Every row comes from one small tree of marks. Brackets hold a mark, then the marks that hang from it, in alphabetical order. Every link used is in the known rows. Which tree was each row made from?
Known rows:
(makap netub vivi): [-13  19   8   8 -20 -29 -29   2   1 -10   6  33 -32  26  13 -47 -45  25
  27 -28  13  13 -19  25  -6]
(netub (makap (nurom pelup))): [ 21  27  11   6  -8  18  16  12  -4  23 -17  13  23  -5  12  -2  49  -3
 -25  25 -20 -12  48 -18 -15]
(pelup (nurom (makap netub))): [ 20  18   4  42  11 -12  17 -43   2  20   9  27 -21   1   7  53   0   1
  16  -9   5  18  16  29  12]
(pelup (nurom (makap ralo vivi))): [ 22  -4  -5  35  -1   0  13 -36 -26  -4   7  14 -25  15  -7  41   3 -37
  -5 -29 -16  33 -19  20  17]
(logof (makap nurom)): [ -9   4 -14  -7  32   2  14  11  -2  14   7 -15   5   7 -16  15   0   2
   1   4  26  -7  -8 -13   6]
(vebe (logof makap)): [ 22 -12 -24  15  -9   0  42 -31  -1  10  18 -11   1   3 -17   0  13 -12
  17 -12   0 -23 -17  17   1]
(nurom makap pelup): [ 48   4  27  24 -17 -38   5  11  18  68   4   4  -1   0  -2  31  39 -18
  44 -12   4  23  25   2 -11]
(netub (makap nurom ralo)): [ -6  10 -15   0   2  37  14  -6 -24 -22 -22   7   5 -16   5   8  14 -22
 -48  19 -43 -10  23 -11 -31]
(tekosuv (netub (makap nurom ralo vivi))): [ -6 -12  10   5 -29  24   2  -4  -4 -35 -12  15  16  -2 -15  10   2 -27
 -34  22 -11  -3 -18 -23  16]
(makap netub (nurom pelup) ralo): [-20  19  32 -16  20   4 -30  23 -18 -22 -17 -41   7 -32  35  26 -31  55
  -6  10  11  -2  29   0 -53]
(nurom (makap netub ralo vivi) pelup): [  3  -2  41   0 -15 -43 -23  10  22   9   6 -11 -15   6  11  21  -7  -9
  34 -31  12  43  11  12 -40]
(ralo makap): [  1 -13 -23  16 -15 -20  -1   2   2  26  -9  11 -16   9  -7 -27 -16 -19
  -3  -9 -23 -30 -16  13  27]
(tekosuv (netub makap)): [ 13  -1  -7  24 -39  -1  14 -19  12  16  -1  41  13   7 -16  10  17 -31
 -14  33 -14 -15  -5 -15  22]
(vivi makap): [ 16 -28 -44   2  -1   6  10 -11  -1  32  -3  25 -30   7  11 -14 -12 -12
  22   4 -11   5  -9  -9  22]
(logof makap vebe): [-11   4 -50 -21  12 -19  -5  -2  31   4  21  -5  23  20 -36 -24  16 -11
   1  15  -1 -30 -16  19  21]
(vivi (makap netub (nurom pelup) ralo)): [-20 -19  -2 -33  31  19 -15  15   2  -8 -15 -27 -11 -27  40  15 -28  37
   4  16  14   9  21 -19 -26]
(pelup (nurom (makap netub ralo vivi))): [  6   3   7  30   4  -8   5 -42 -10 -12  10  16 -26   9   5  40 -15 -14
  -1 -23  -3  32 -10  32   1]
(vebe (logof (makap netub vivi))): [ -3  -6  -4   4  -7 -12  22 -26  12 -17  25  -7  -7  14  -9 -26 -10   4
  23 -26  16 -10 -22  25  -7]
(tekosuv (netub (makap nurom))): [  5   5   9  16 -19  19  17  -7   6   1  -9  25  25 -13 -15  20  19 -16
 -19  40  -7 -18   7 -26  27]
(vivi (makap ralo)): [ -1 -42 -51  -9   2  17   3 -15 -15   9  -5   6 -33   2  16   1 -31 -20
  -1   2 -19  12 -22  -7  -2]
(vivi (makap netub)): [ -3 -18 -35  -8  11  -2  -4 -15  16  18  -4  30 -35   1  25 -16 -36  20
  28   7  10  10   1   1  -1]
(tekosuv netub): [ 18 -10  -1  27 -34  -9  -1 -11  -2  27   2  24   3   0 -13  17 -11  -6
  17  21   3 -15 -31  -6  35]
(pelup nurom): [ 35  17 -20  44  -9   0  14 -33 -35  25  -1  24 -16  13  14  21   6   0
 -11  -7 -14  -6 -11  23  29]
(netub (makap (nurom pelup) vivi)): [ 13  27  22  -1 -22  11   3  21  -6   4 -12  17  15  11   6 -33  45 -10
 -23   1 -14   5  27 -17  -2]
(makap netub (nurom pelup) ralo vivi): [-28  15  48 -24   6   0 -44  33 -20 -40 -13 -34  -1 -10  32  -9 -37  48
  -7 -13  14  19   5  -1 -39]

Which tree is each row?
[-29 -26 -24 -25  40  35  -8  -4  -8 -25 -14 -11 -24 -30  30  13 -47  31
  -2  15   7  10   8 -13 -20] -> (vivi (makap netub nurom ralo))
[ -2   9  18 -10 -16  19  -3  20 -22 -20 -16  -4  13   7  13 -17  28 -21
 -44   1 -28   6  14 -16 -23] -> (netub (makap (nurom pelup) ralo vivi))
[-32  14 -40 -24  22 -30 -18  -4  49 -11  22  -3  19  11 -24 -27  -4  18
   9  19  16 -27  -3  26   4] -> (logof (makap netub) vebe)
[ -1   0  16   0   7  -5  -6  30  -4  35 -19 -23  13 -15   2 -12  10  13
  -7   3  -4 -31  10 -12  25] -> (ralo (makap (nurom pelup)))
[-10   0   9  -3  14  11  26 -13   4 -29  20 -22   7  -4 -12 -14  -5  21
  15 -18  30 -11  -9  16  -6] -> (vebe (logof (makap netub nurom vivi)))
[ -7  16 -12 -35  34  -7  -9  28  26   8  14 -39  49  -3 -29  -9  45  20
  -3  30  19 -26  12  -5  20] -> (logof (makap (nurom pelup)) vebe)
[-32 -13 -45 -36   3 -17 -21   1  13 -36  22 -17  14  30 -36 -40  -3 -27
 -17  -4  -8 -11 -47  21   9] -> (logof (makap ralo vivi) vebe)
[-18  -7   5  -7   0  26 -19  19 -49 -42 -10 -18 -15  -6  -2 -15 -31   2
 -23 -18 -15   8 -31  -5  -8] -> (makap nurom ralo vivi)
[-20  10  26  -8  18 -15 -18  26  15  15 -17 -22   6 -17  16 -11 -14  42
  -2   5   9 -28  24  -3   5] -> (ralo (makap netub (nurom pelup)))
[-23   8  38 -15   4 -21 -27  38  15  -1 -12 -13   2   0  12 -43 -17  31
  -3 -16  15 -13   4   1  16] -> (ralo (makap netub (nurom pelup) vivi))
[ 16 -13 -15  10 -17  -4  33 -24  -3  -3  22  -7  -4  20 -23 -24  10 -17
  18 -28   4 -10 -31  18   8] -> (vebe (logof (makap vivi)))
[ 24  15  40  14  -8 -48 -10   1  36  50   6   7  -3  -6  13  31  14  10
  53  -6  20  22  37  10 -31] -> (nurom (makap netub) pelup)
[-18  11 -35 -31  40   4  -3  15  19 -12  15 -20  35  -1 -42 -15  25  12
  -9  27  11 -28  -1   4  23] -> (logof (makap nurom) vebe)
[ -9 -35 -35 -22  28  43   6   0 -26  -8 -10 -10 -20 -23  15  12 -22   0
 -11  12 -12   7   0 -22  -1] -> (vivi (makap nurom ralo))
[ -3  36  40  -2  16  -8 -24  28   0  12 -11 -16  12 -27  32  12 -12  69
  15  12  28  -6  42  -5 -27] -> (makap netub (nurom pelup))
[-15 -10 -17 -17  37  23  -2   0  10   1  -8  13 -23 -21  19  -1 -29  42
  19  15  21   6  19 -16   3] -> (vivi (makap netub nurom))
[ 20  14  48   9 -18 -48 -17  14  37  35   9  11  -8  14   9   5  11   0
  53 -30  24  42  20  11 -18] -> (nurom (makap netub vivi) pelup)
[  4 -34 -14 -23  21  30  -3  15 -15  10 -16 -29  -7 -22  26  16  -1   6
  -5  16  -3   9   9 -28  -5] -> (vivi (makap (nurom pelup) ralo))
[-13   7  -5  -3 -13  33   3   2 -29 -37 -14  11   1   6   0 -19   7 -29
 -49  -1 -38   6   5 -11 -17] -> (netub (makap nurom ralo vivi))
[ 37   7   3  44  -8  -8  22 -33 -12  18  10  32 -24  19 -10  29  19 -28
  10 -29  -5  30 -11  23  35] -> (pelup (nurom (makap vivi)))
[ -4 -16  -3  10 -49   4  -1 -15   3 -18  -4  29   7  17 -14   0  -2 -46
 -28  18 -20  -3 -31 -12  15] -> (tekosuv (netub (makap ralo vivi)))
[  3 -13 -11  15 -39   5   7 -22   2  -6  -7  24  12  -1 -10  19   0 -41
 -26  34 -24 -16 -16 -12   8] -> (tekosuv (netub (makap ralo)))
[  0 -18 -15  -1  18  27  38 -19 -19 -24  11 -43  11 -22 -13  21   3  -2
  -8  -5  -4 -24 -13   5 -18] -> (vebe (logof (makap nurom ralo)))
[ 23  -4   7   4   8   8  39  -3  -5  13  14 -37  22 -12  -8  11  33  10
  10  -4  14 -24   8   3  -5] -> (vebe (logof (makap (nurom pelup))))
[  1  22   3   7 -14  22  11   7 -12 -14 -10  29   1  11  -5 -36  23 -17
 -26  -2 -22   2  15 -11   1] -> (netub (makap nurom vivi))
[ 27 -15  33   8 -26 -32  -9  13   0  25   5 -11 -10  13  -1  20  18 -37
  24 -35  -4  42  -4   3 -21] -> (nurom (makap ralo vivi) pelup)
[-43   7  18 -15  13  13 -35  17 -25 -65 -11 -18 -19 -11  16 -13 -61  35
 -13 -14   7  16 -13   9 -35] -> (makap netub nurom ralo vivi)
[-49  19 -13 -42  36  -9 -26  20  41 -44  20 -15  24   8 -31 -42  -1  34
  -1  11  29 -14  -6  10  14] -> (logof (makap netub nurom vivi) vebe)
[ 40   1  39  17 -28 -40  -6  16  16  52   8  10  -6  21  -6   4  36 -29
  46 -34   9  37   7   0   2] -> (nurom (makap vivi) pelup)
[  3   2  19   9 -27  21   7  -2   6 -12  -8  30  20   1 -21  -1  19 -19
 -21  23  -1  -6  -9 -26  35] -> (tekosuv (netub (makap nurom vivi)))
